What can hang from each mark:
Z351: Z2
Z861: Z116
Z520: Z233 Z420
Z629: Z116
Z233: Z116 Z520
Z253: Z619 Z805
Z805: Z116 Z253
Z619: Z116 Z253 Z316
Z116: Z233 Z619 Z629 Z805 Z861
Z420: Z2 Z520
Z2: Z351 Z420

Every row comes from one small tree of marks. Brackets hold a mark, then the marks that hang from it, in the order of their numbers. Every link used is in the known rows. Which tree was each row made from?
Known rows:
{Z805 {Z116 Z233} {Z253 Z619}}: [-11  -7 -14  -1  14   2  -9   7   0   5  -6 -16  -3  -1   3 -20  11   9
   2  -3  -3   7  -8   9  12  -1  13  -1   0   4  -1   0   5]
{Z861 Z116}: [ -4   0  -6   4   0   2 -11   7  -5   5  -9  -9  -1  -4  17  -2  -8  -1
   1  -4   4 -11  -7  -7  -1   3 -26  -8  10  -2   1   0   0]
{Z2 Z351 {Z420 {Z520 {Z233 {Z116 Z629}}}}}: [  9  -3 -20  -2  -8   0  14  10  -5  -7  13 -10   2   3 -10   6  -5 -11
   6  -8  12  13 -10 -10  -7  -2  -1  13  -1   5  12   3  -2]
{Z420 {Z2 Z351}}: [  2   5  -6   2  17   3 -30   4  -9   3  11  -4  -5  -5  13   5  -3  -6
  14   0  -6  -5  -7 -15  -3   0 -29   4  13  20   6   7   7]
{Z420 {Z2 Z351} {Z520 Z233}}: [  5   5 -20   2  16   2  -3  17   4   0  16  -6  -1  -2  11   5  -5  -4
  11  -4   4   2  -7 -14  -3   3 -18   6   0  20   6   2   0]
{Z629 {Z116 Z619 Z861}}: [  0   5   9   1  16  -1   0 -12  -5   4  -5  -7  -3  -4   7   0   0   4
   4  -3   5   3  -9   4 -16  -7 -12  -9   5   0 -29   0   2]
{Z116 Z629 Z805 Z861}: [  4   1  15  -1  -6   0  -1   0  -3  -4   8   3   6   0 -11   6  -2  -1
  -3  -3  -5  -9  15  -3   7   2   3   7   1 -18 -14   5  -2]
{Z116 Z233 Z619 Z629 Z861}: [  8   2  11  10 -14   1  -1   2  -8  -2   1   2  -9   2 -10   6   1  -1
  -6   4  -3   1  -6   3 -10  -1  15  -3  11 -10 -25   5  -1]
{Z351 {Z2 {Z420 {Z520 Z233}}}}: [  4  -8 -29  -2  13   4  23  11   0   4  11   0   0   1  33   4  -6  -4
  -2  -1  15  16  -9 -10   2   6   2   0  -2  -1  10  -6   0]
{Z619 Z116 Z253 Z316}: [-10   2  -5  -5   8   2 -10  -9  12  -1 -11  18   0  -7   7 -11   3  -2
  -3  -1   5 -17  -2   2  10  -9  -6  -5   1  -1  25  -5   1]
{Z805 {Z116 Z233 Z629 Z861} Z253}: [  1  -1  11   6   1   1   8   8  -7   3  -8 -21  -9   5  -7 -13  12   2
   1  -5  -6  -3 -10   3   4   6  22  12   1  -5   0   4   1]
{Z351 Z2}: [ -3  -6 -12   0  15   4  -3   4  -5   6   3   0  -4  -3  41   3  -6  -1
  -1   2   4 -10  -8 -10   1   1  -6  -7   7   4   4  -1   3]
{Z861 {Z116 Z619 {Z805 Z253}}}: [  0   2  -7   6  -5  -1 -10  -1  -8   3  -5 -18  13   1  -2   0  -1   8
  -3  -2   0  -2  13  13 -10   5 -21  -1  -6   0 -12   0   0]
{Z116 {Z619 {Z253 Z805} Z316} Z629 Z861}: [  4   6  22   6  -5  -1   4 -16  10 -13   4  26 -11  -6 -28   7   7   1
  -6   1  -3  -9 -15  18  -2 -18   4   6  -3 -13 -16   3  -3]
{Z2 Z351 {Z420 Z520}}: [  8  -1 -16  -1  13   0   8   2   5   2  17  -7   2  -5   1   4  -1  -7
   4  -8   6  19  -8 -15   0   1 -17   9   3   6  13   4   8]
{Z116 Z233 Z629 {Z805 {Z253 Z619}} Z861}: [ -3  -5  16   0 -12   0  -3  15  -7  -3   8  -4  10   3 -24   1   9   8
  -8   3  -9   4  15  12  19  -4  16  11  -5 -11 -34   5  -1]
{Z805 {Z116 Z619 Z629 Z861}}: [  3   7   6   6   2   0   2 -21  -4  -5  -7  -5 -10  -2  -8 -12   1  -1
   2  -2   0  -1  -8   7 -17   1  11   1   7 -12  -1   4  -1]
{Z351 {Z2 {Z420 {Z520 {Z233 {Z116 {Z619 Z253}}}}}}}: [  1  -2 -26  -5  -5   5  19   2  -3   2  -1   4   1   3  24   4  -1  -2
  -1   4  15  22  -9   7 -20  -9   7   3  -7  -1   7  -7  -2]
{Z116 Z233 {Z619 Z316} Z861}: [  5  -1  29   5  -3   1   6   1   7   5  -1  10  -8  -3   2   6  -2   0
  -6   5   1   0  -1  -1  -1   3   8 -18   8   3 -19   1   3]
{Z253 {Z619 {Z116 Z629 Z861} Z316}}: [-10   1  17  -4  -2  -3  -6 -16   4 -10  -5  16   3  -8 -11 -15  -2   0
  -3   5   2  -6  -6   8  20  -5  -1  -6   4 -12  -4   2  -2]
{Z116 {Z233 Z520} {Z619 Z253 Z316} Z629 Z861}: [  5   4  29   4 -11  -4  20  -5  11  -4   2  19  -6   5 -23   8   8  -4
  -9  10  -5  -5  -4  13  -5 -13  15  -4   1 -12 -26   2   1]
{Z619 {Z116 Z629 Z861} {Z253 Z805} Z316}: [ -6   5  15   1  -3   0   3 -11  11 -10 -11  25  -7  -7 -22  -6   6  -3
  -5  -2  -2 -19 -12   7  13 -16   5   8  -8  -9  13   0  -2]
{Z520 {Z233 Z116} {Z420 Z2}}: [ -1   1 -12  -4  -7   0 -20   5 -11   6  -4  -5  -7   4  20   4 -10   1
  13   3   1   8  -6  -9  -2  12  -8   1   7  19  34  -8  -7]
{Z116 Z805}: [ -1  -3 -12  -4   8   2 -12   4   3   3   6   1   8  -3   9   5  -4   2
  -1  -7  -2  -8  20 -10   8   5  -7  -6   1  -7   1   0   3]
{Z861 {Z116 Z233 {Z619 Z253 Z316} Z629 Z805}}: [  1   4   6   6 -19   2 -11   2   0 -11 -10  15   8   1 -22   5   2  -3
 -10   8  -2 -12  15  12 -15 -13  -4   0  -5  -6 -25   2  -5]
{Z420 Z2 {Z520 Z233}}: [  4   5 -26   0  11   2  -2  17   8   4   8   0   0   0  17   3  -5   1
   9  -4   1   6  -5 -11   5  11 -11  -1   2  -1   8  -5  -3]
{Z619 {Z116 Z629 Z861}}: [ -3   4   3   2  -5   0  -3  -7  -8  -2  -9  -3  -2  -2  -1 -11  -3  -4
  -1  -3   1 -11  -5  -4   4   3   3   3   6 -12  13   2  -2]
{Z351 {Z2 {Z420 {Z520 {Z233 {Z116 Z861}}}}}}: [  2  -7  -2  -6  -5   4  33  11  -5   8   1  -5   0   4  30   4  -8  -4
   2   2  13  19  -9 -10  -4   5   6   0  -4  -1   7  -5  -1]
{Z805 {Z253 Z619}}: [ -9  -6 -15  -2  11  -1 -16   2  -1   3   8 -11   4  -5   6  -7   6  12
   0  -4  -1   4 -11  15  22  -1  -9   0   4  -5  -7   0   4]
{Z420 Z2}: [  0   5 -12   0  12   3 -29   3  -6   6   2   1  -4  -3  19   3  -3   0
  11  -1  -8  -1  -6 -12   5   8 -22  -3  16  -2   8   1   3]
{Z116 Z233 {Z619 Z253 Z316} Z629 Z805 Z861}: [  5   3  28   3 -16   2   1  -2   6 -10   2  25   3   1 -29  11   8  -1
 -12   8  -4  -5  19  14  -7 -15  19   3  -5 -10 -32   3  -2]
{Z520 {Z233 Z116} {Z420 {Z2 Z351}}}: [  0   1  -6  -3  -3  -1 -22   6 -13   2   3  -9  -9   2  15   6  -9  -4
  15   4   3   5  -7 -12 -10   4 -14   8   5  38  32  -2  -3]
{Z351 {Z2 {Z420 {Z520 {Z233 {Z116 Z805}}}}}}: [  1  -8 -21  -9  -4   5  23  12  -4   4   3  -2  11   6  26   7  -7  -2
   1   0  10  16  10 -11  -5   6   5   1 -11  -1  10  -5  -3]
{Z253 {Z619 Z116}}: [-15  -2 -20  -6   9  -1 -21  -9  -1   1  -6   4   4 -10   9 -19  -3   4
   0  -1   3   0  -3   3  13  -5  -7 -10   6  -5   8  -1   2]

Write each row's tree:
[-10   2  17  -2   5   1   5  -8  16  -1 -12  23  -8  -9  -7  -7   5  -1
  -4  -3   1 -14  -8   3  14 -15  -2   0  -9   1  18  -3   2] | {Z619 {Z116 Z861} {Z253 Z805} Z316}
[ -3   0  12  -6  17   1   2  -1  -2   4  -2  -6   7  -3   5   3  -1   2
   3  -7   1  -4  13  -7  -1  -5 -12  -4  -3  -2 -26   1   2] | {Z629 {Z116 Z805 Z861}}
[ -6   3  22  -2  -9  -3  18  -1  11  -1 -12  17  -2   4 -14  -7   7  -7
  -8   7  -3 -15  -1   1   9 -11  14   0  -4  -9   4  -1   1] | {Z619 {Z116 {Z233 Z520} Z629 Z861} Z253 Z316}
[  3  -2 -21  -2 -19   1  -5   2 -11  -9  -1  -2   6   7  -6   6  -8  -1
   0  -5   6 -10  13   7 -15   0  13  -5  -3  -7  -7  -1 -10] | {Z520 {Z233 {Z116 Z619 Z629 Z805}}}
[  2   5   0  -1  14  -9  -9  -8   3   7  12  -8  -4   2  10   6  -3  -3
  10   6 -11   6  -6 -16   2   7 -27   5   7  23  26   2   8] | {Z233 {Z520 {Z420 {Z2 Z351}}}}
[ -2  -6 -14  -5  -9  -1  -5   5  -4   4  -3  -7  -8   3  20   3 -10   2
   3  -3   9   2  -6  -6   1   8   4  -4   3  15  33  -9  -7] | {Z520 {Z233 Z116} Z420}
[  3   6  -8   7 -14  -1 -14  -7 -10  -9  -6  -4  12   0 -13   3  -5   0
  -4   1  -1  -9  13   8 -17   0 -16   0   0 -13 -18   4  -5] | {Z861 {Z116 Z619 Z629 Z805}}
[ -3  -1 -20   0 -10   2 -13   7  -7  -2 -10   2  10   3  -7  -7  -1  -3
  -6  -2  -4 -12  20 -11   4   3  14   0  -2  -8   9   1  -2] | {Z619 {Z116 Z233 Z629 Z805}}
[  1   8  15  -4 -13 -10  -3 -24   7   5  -8   3   0   6   5   5  -5   3
  11  14 -15   9  -3  -4 -10  15 -18 -11   6  10  26  -3   1] | {Z233 {Z116 {Z619 Z316}} {Z520 {Z420 Z2}}}
[  1   1   1  -3 -22   3   2   2  -9  -7  -2   5   2   6 -13   7  -1  -2
  -2  -1   7  -6  13  16 -18 -13  17   4  -7  -8 -14  -2  -8] | {Z520 {Z233 {Z116 {Z619 Z253} Z629 Z805 Z861}}}
[ -5  -1  23  -4   3  -1   7  -6   5   3  -6  -4  12   0  -3  -8   1   4
  -4  -1   0 -11  18   1  19  12  -3  -1 -10   1  12   0   1] | {Z619 {Z116 {Z805 Z253} Z861} Z316}
[ -6  -4  24   1   2   0   6  -1   2  -5  -4  -5  -4   0 -19 -18  12   5
   0   3  -5   1 -11  15  17  -1  20   6  -2  -4 -13   4  -1] | {Z805 {Z116 Z233 Z629 Z861} {Z253 {Z619 Z316}}}
[ -6  -9   8  -7   2  -8   8   3  16   4   9   0  13   5 -11   3   6  10
  -7   8 -12  11  20   4  28   7   5  -3 -13   9  -1  -3   4] | {Z116 {Z233 {Z520 Z420}} {Z805 {Z253 {Z619 Z316}}}}
[  3  -3 -11   0  -1  -3   7   4   6   7   5   0   9   6  -3   9  -1   1
  -7   2  -9   2  26  -5  -8   3   7 -16  -4  -3 -16   0   6] | {Z116 {Z233 Z520} Z619 Z805}
[ -3   0  19   2   5   3   8   0  16  -7  -8  23 -17  -5 -20  -5  11  -3
  -3  -3  -6 -14 -12   1   7 -17  17   6  -7  -4   2   1   0] | {Z619 {Z253 {Z805 {Z116 Z233 Z629 Z861}}} Z316}
[  9   1  29   7 -15  -2   8   1   0  -6   5   2   7   5 -28   9   7   5
 -10   5  -7  -4  17  14   4   5  17   4  -7  -7 -30   5  -2] | {Z116 Z233 {Z619 Z316} Z629 {Z805 Z253} Z861}
[  6  -5 -32  -3   8   1  18  11   6   4  12  -2   1  -1  10   4  -5  -3
   0 -11  12  22  -6  -9   9  10   0   0   1 -12  14  -6  -1] | {Z2 {Z420 {Z520 Z233}}}
[ -6  -4  -5   4 -16   1 -14  17 -12  -4  -4 -11  14   2 -17  -3   5   5
  -6   2  -6  -3  11  11   9  -3  -5   7  -4  -8 -28   4  -4] | {Z861 {Z116 Z233 Z629 {Z805 {Z253 Z619}}}}
[  0   9   5   4   3   2  -1 -21  -1  -6  -8   3 -11  -3 -12 -12   9  -1
   1  -1   1  -1  -9  16 -21 -15  13   9   3 -12  -2   2  -1] | {Z805 {Z116 {Z619 Z253} Z629 Z861}}
[  4   0  13   7  -4   2   0   5  -3   9   0   0  -9  -1   6   4  -1   2
  -5   3   1   6  -1  -1  -9   0   9 -13  10   1 -19   1   4] | {Z116 Z233 Z619 Z861}
[  4  -1   0   0   6  -2  -5 -10   8  -2   8  -1  13  -1  -7   6   3   9
  -5  -2  -3  -5  17  13   5  10  -6  -5  -7  -1  -8   0   1] | {Z116 {Z619 Z316} {Z805 Z253}}
[  1  -2  17   6   8   1  11  -6  13   2  -9   9 -16  -5  -9  -5   1   2
  -1  -3  -4  -3  -9  -4  -3  -1  15 -12  -4   7  -1   1   2] | {Z253 {Z805 {Z116 Z233 {Z619 Z316} Z861}}}
[  4   6  20   7   4  -3  11 -21   1  -7  -5 -12  -5   1 -16 -13   9   5
   2  -2  -2  -4 -12  19  -4   7  11   7  -1  -7  -1   4  -1] | {Z805 {Z116 {Z619 Z316} Z629 Z861} Z253}
[ -2   5   8  -6  -6  -7  -8  -8  -3   9  -1 -13  -2   6  10   5  -5  -3
  16   8 -14   6  -5 -17  -8   7 -23   2   6  25  32   2   6] | {Z233 Z116 {Z520 {Z420 {Z2 Z351}}}}
[  5  -5 -19  -5  -1   1  16  12  -2   1  12 -12   2   1   2   5  -6  -9
   7  -9  14  16  -8 -13  -7   0  -6   7  -1  13  17   1   2] | {Z2 Z351 {Z420 {Z520 {Z233 Z116}}}}
[  4  -4 -24  -3  -4   3  22   2  -5   4   1  -3   3   4  28   5  -7  -2
   1   3  14  21  -9  -1 -17   5   6  -4  -3   0   7  -6  -2] | {Z351 {Z2 {Z420 {Z520 {Z233 {Z116 Z619}}}}}}
[  3   0 -14   2  16  -1 -22   6  -9   0  15  -5 -11  -1  16   7  -7  -4
   9   2   5   6  -8 -11  -1   4 -16  10   6  37  27  -3  -1] | {Z520 Z233 {Z420 {Z2 Z351}}}
[  0   2  -5   3  16  -2   1 -18   7   0  -5 -13  -3  -2   2 -14   7   7
   3  -6   0  -4  -9  14  -2  10   3  -4  -2   3  13  -1   2] | {Z805 {Z116 {Z619 Z316}} Z253}
[  4  -3  17   2 -13   3   0  16  -5   0   4   4   3   4 -13   9   1  -3
  -7   0  -7  -7  19 -10   6   1  16   3   1 -12 -22   5  -1] | {Z116 Z233 Z629 Z805 Z861}
[ -3  -4  -6  -6  14  -5   7   4   6   7  -3  -6   8   5   4   6   2   3
   0   0  -7   6  17 -14   1   1  -4  -7  -8  10  -9  -4   4] | {Z629 {Z116 {Z233 {Z520 Z420}} Z805}}
